Known rows, with every step that occurs
R > F > T > S: [-0.18  2.75  3.20  2.79  0.56 -5.02  1.05  0.52  1.14  0.28  0.11 -2.40
 -1.91  2.31  2.22  1.95  4.31  0.50 -3.78 -5.15]
T > F > R > S > U: [-3.30  3.01 -1.76  6.82 -0.56  0.08 -0.59  1.59  1.91  2.08 -5.05 -6.52
 -3.31 -0.73 -3.44 -2.65  2.75  1.36 -2.97 -3.79]
X > G: [ 3.38 -4.49  2.25 -3.73 -4.03 -4.85 -1.40 -0.50 -3.99 -4.50  0.90  1.07
  2.44 -1.56  1.57  1.19 -8.10  0.97  3.69  2.95]
U > S > G > X: [ 0.11 -0.81 -1.07 -1.15  3.94  4.97  4.25 -2.62 -1.56  1.34  2.42  5.98
  5.15 -3.56  2.65 -3.19  2.29 -1.90 -0.03  5.76]
U > S > T > F > R > X > G: [-2.66 -3.40 -3.68  2.88  6.26 -0.41 -3.88  1.98  5.92  5.44  6.00  4.77
  1.41 -1.91 -0.46 -4.21  4.36 -1.31  1.32  2.39]
R > X: [-6.65  3.21  0.14  0.53 -1.27  0.63 -3.19 -0.02  1.46 -4.97 -0.69  1.82
 -0.43  0.58 -0.24  4.00 -0.88  1.93  1.28 -7.69]
F > T > S > G > X > R: [-1.30 -3.24  2.32  2.66  1.19 -3.72  4.03  2.26 -1.52  2.06  6.37  1.26
  0.44 -1.10 -0.92 -0.68  3.02 -3.83 -1.52  5.70]
T > S > U: [-0.40  4.76 -4.70  2.29 -2.79 -2.57  4.87 -0.67  3.59 -3.66 -4.10 -3.29
  0.40  0.52  1.06 -1.84  2.45  2.74  1.06  2.27]
G > X: [-1.98  0.92  0.96 -2.94 -3.47  5.89  5.74 -8.47 -2.64 -8.12 -0.75  0.35
  0.03 -0.11 -3.46 -2.01 -1.38 -0.96 -2.64  1.67]
R > S > U: [ 1.91  7.41 -3.80 -0.65  1.65 -1.67  3.25 -0.43  2.88 -0.12 -4.43 -5.45
  0.50  3.67  3.21  1.85 -0.77  3.84 -2.46 -4.78]
G > X > R > S > T > F: [-0.14 -0.59 -0.81 -1.84  1.59  6.23 -1.75 -4.87 -1.72 -2.68  1.47  3.73
 -2.91  2.47 -2.32  0.68  0.82 -1.84 -2.80  1.83]
R > X > G > S > T > F: [ 1.07 -0.33  0.57 -1.14 -2.32 -1.46 -8.05  0.41  1.94  1.38  3.76 -0.43
 -2.00 -1.70  3.53  2.32  1.45 -0.16  6.30 -4.68]
X > G > S > T > F: [ 9.04 -3.96  0.03 -4.15 -3.04 -4.85 -1.68 -1.13 -2.93  1.16  1.94 -2.47
  0.18 -2.65  2.39 -3.06 -1.46 -0.67  5.95  3.48]
X > G > S: [ 8.17 -3.33  1.90 -7.19 -5.97 -3.79  0.58 -2.17 -4.21 -2.59 -0.46 -2.90
  2.48 -1.40  3.92 -2.20 -4.04 -0.56  5.52  2.45]
F > R > S > G > X: [-1.87  2.47  2.10  4.03  0.49  2.58  8.32  2.38  0.89  5.95  0.28 -4.49
  0.73 -0.01 -2.14 -2.65 -1.83 -0.64 -4.99 -0.85]
G > X > R: [-2.31 -2.37  0.38 -5.16 -1.35  7.22  0.76 -5.47 -2.15 -7.59 -0.89  4.84
  0.26  2.54 -3.82  1.04 -3.50 -1.54 -2.53  4.25]
X > G > S > T > F > R: [ 7.61 -4.63  0.47 -3.05 -3.04 -4.24 -0.44  0.36 -0.88  3.60  2.43 -3.78
  0.39 -2.24  1.02 -4.12 -1.77 -1.14  4.83  3.92]
T > F: [-2.59  1.19 -0.87  4.23 -2.03 -1.41 -2.20 -2.59 -6.08 -6.58 -6.06 -0.82
 -3.06 -2.99 -3.77 -1.78  1.83  1.57 -0.03 -2.96]
X > R > F > T > S > U: [-0.62 -1.77 -0.38 -1.94  3.64 -1.81 -5.44  4.99  3.42  0.54 -2.36  3.27
  0.09  6.13  0.70  6.47 -1.20  1.14 -2.52  0.61]
X > R: [-2.58 -3.65 -1.18 -4.33  1.50  0.27 -2.89  2.35 -3.62 -7.07 -4.71  7.06
  2.10  4.15 -3.66  3.76 -6.74  1.44 -0.67  2.28]
F > R > S: [-3.94  2.65  0.91  3.22 -0.37 -0.33  7.16  2.62  2.13  1.93 -1.95 -5.28
  0.48  2.45 -3.53 -3.26 -2.47  0.67 -5.53 -3.96]

Rows
[-5.74 -1.02  1.20  6.46 -2.86 -0.02 -5.87  2.24  0.96  0.71 -1.37 -2.97
 -3.53 -2.84 -3.48 -0.88  1.38  0.05  0.57 -3.70]
T > F > R > X > G
[ 3.97  5.76  1.42  1.44  1.58  1.85  5.48 -2.49 -5.87  1.94  0.52 -0.94
 -0.38 -1.34  3.94  0.99  0.52  0.09 -1.99 -2.50]
R > S > G > X
[ 1.87 -1.43  1.33 -1.02  1.69  5.21  3.36 -0.28 -6.23  0.82  0.25  5.23
  2.20 -2.91 -0.51  2.87 -4.23 -0.85  0.06  6.85]
S > G > X > R
[-3.29 -0.49  1.02  4.75 -3.72  0.52 -4.87  1.45  0.80  1.70 -2.10 -4.83
 -3.50 -2.74 -2.46 -2.59  3.25 -0.65  1.49 -4.03]
T > F > R > X > G > S
[-0.27  0.69 -1.27 -5.02  0.11  7.22  0.13 -4.69  1.24 -3.63 -0.86  1.83
 -0.27  4.32 -0.58  2.19 -1.76 -0.74 -3.05  2.44]
G > X > R > S > U
[ 2.76 -0.21  2.33 -0.74  2.21  5.40  1.79 -0.15 -5.26  2.22 -0.22  4.71
  1.34 -2.16  1.20  4.32 -3.27 -0.34 -0.56  4.98]
S > G > X > R > F
[ 9.18 -4.00  0.23 -6.07 -2.86 -5.04  0.72 -1.11 -2.27  0.82  2.58 -1.91
  1.86 -1.60  2.67 -2.70 -3.49 -0.43  5.49  4.03]
X > G > S > T
[ 0.39 -2.61  0.29 -1.48  6.41  4.33  0.59  0.17  0.59  4.93  4.28  6.98
  4.57 -1.41  3.75 -0.35  3.20 -2.86 -1.43  5.68]
U > S > G > X > R > F > T
[ 5.82  4.37 -4.63 -6.92 -3.19  0.58  6.59 -2.71  3.12 -1.33 -7.90 -8.53
  2.83  1.66  1.27 -3.70  1.41  2.21  1.55  0.29]
G > S > U
[-0.41 -0.21 -4.13  5.04  4.40 -3.87  0.14 -0.05 -1.33 -0.17  0.39  1.54
 -2.75 -2.08 -6.41 -2.52  0.96  1.83 -0.21  0.81]
S > T > F
[-2.87 -0.78  2.12 -1.51 -2.90 -1.52 -7.36  0.97  1.37 -2.77  3.11  2.05
  0.06 -0.56  3.05  5.50 -3.75  1.02  4.79 -4.78]
R > X > G
[-2.87  0.25 -0.81  4.34 -3.08  0.89 -5.10  2.30  4.55  3.54 -2.86 -6.59
 -2.97 -2.14 -1.80 -1.74  3.17  0.32  1.56 -2.96]
T > F > R > X > G > S > U
[-7.73  0.91  0.21  7.31 -1.94  1.19 -3.80  1.70  1.09 -0.42 -3.36 -3.12
 -3.81 -2.24 -5.18 -1.55  2.61  0.54 -1.17 -5.23]
T > F > R > X
[ 1.28  2.66  4.03  3.11  0.94 -2.23  1.91 -0.33  0.39  3.06  2.16 -1.89
 -2.03  0.60  3.18  2.27  4.87 -0.77 -3.54 -2.52]
R > F > T > S > G > X
[ 1.03  0.86  0.06 -4.24 -3.58 -0.47 -6.21  0.58  4.89  0.44  1.27 -2.47
  0.66 -0.02  5.27  3.99 -1.10  1.07  6.07 -4.04]
R > X > G > S > U
[-1.39 -1.60 -5.02 -0.55  7.21 -0.91  2.79 -0.52  2.89  0.34  3.23  6.36
  4.05 -0.10 -1.36 -4.89  2.16  0.07 -0.66  3.64]
U > S > T
[-0.90 -0.64  0.34 -3.22  0.05  5.74 -1.12 -3.40  3.78 -1.71  0.76  1.64
 -1.23  4.24 -0.15  2.88  1.33 -1.53 -3.33  3.55]
G > X > R > F > T > S > U
[-6.58 -2.08  2.54  1.92 -2.60  0.19 -0.83  4.75  6.07  2.78  2.21 -2.47
  1.05  0.42 -2.68  0.60 -4.92  0.03 -0.29 -2.46]
F > R > X > G
[-1.17 -2.48  1.48 -1.54  3.01 -2.14 -5.24  4.08 -0.04 -1.36 -1.58  4.91
 -0.41  5.61  0.12  5.59 -0.90  0.17 -2.59 -0.44]
X > R > F > T > S
[-3.51 -1.99  1.18  1.18 -1.52 -0.13  0.34  4.84  7.46  6.00  3.56 -3.66
  0.67  0.45 -2.56 -1.53 -2.57 -0.60  0.50 -1.52]
F > R > X > G > S > T
[ 0.57  0.13  1.79 -3.92 -4.23 -0.79 -5.92 -0.15  1.32 -1.40  2.11 -0.65
  0.13 -0.56  4.75  3.09 -0.89  0.09  5.95 -5.13]
R > X > G > S
[-3.03 -2.32 -4.76  3.19  6.90 -0.12  0.73  0.79  4.16  3.36  2.90  4.26
  1.99 -1.39 -2.94 -6.49  4.88 -0.78 -1.19  3.28]
U > S > T > F > R
[ 1.43  3.25  0.04  5.28 -1.84 -2.82  6.60  0.58 -6.35 -1.49 -0.96  1.41
  0.20 -4.13  1.90 -2.10  2.42  0.60  2.34  3.07]
T > S > G
[-0.04 -0.51 -0.61 -3.75  1.67  6.01  0.67 -4.67 -0.97 -3.23  1.80  4.29
 -1.36  3.60 -2.01  0.91 -1.25 -1.58 -3.16  2.45]
G > X > R > S > T
[ 1.16  2.66  3.61  3.80  1.70 -4.79  1.37  1.92 -0.10  3.08  0.90 -1.80
 -1.50  0.70  3.32  2.68  3.93  0.37 -3.02 -3.63]
R > F > T > S > G
[ 5.95  1.89 -3.48 -1.72 -0.25 -1.74  4.34 -2.97 -2.30  0.29 -2.84 -4.29
 -1.49 -1.33 -2.20 -6.85  5.45  0.01  1.87 -0.52]
G > S > T > F
[ 3.92  5.85  0.70  2.41  2.45 -1.77  4.82  0.82 -6.64  2.03 -1.26 -0.82
  0.39 -1.18  4.12  1.65 -0.85  1.60 -1.18 -4.01]
R > S > G
[ 0.35 -2.51  1.79 -0.59  4.09 -1.82 -4.82  5.55 -1.26  1.52 -0.84  5.52
  0.07  3.88  1.19  6.37 -1.26  0.00 -1.90  1.12]
X > R > F > T > S > G
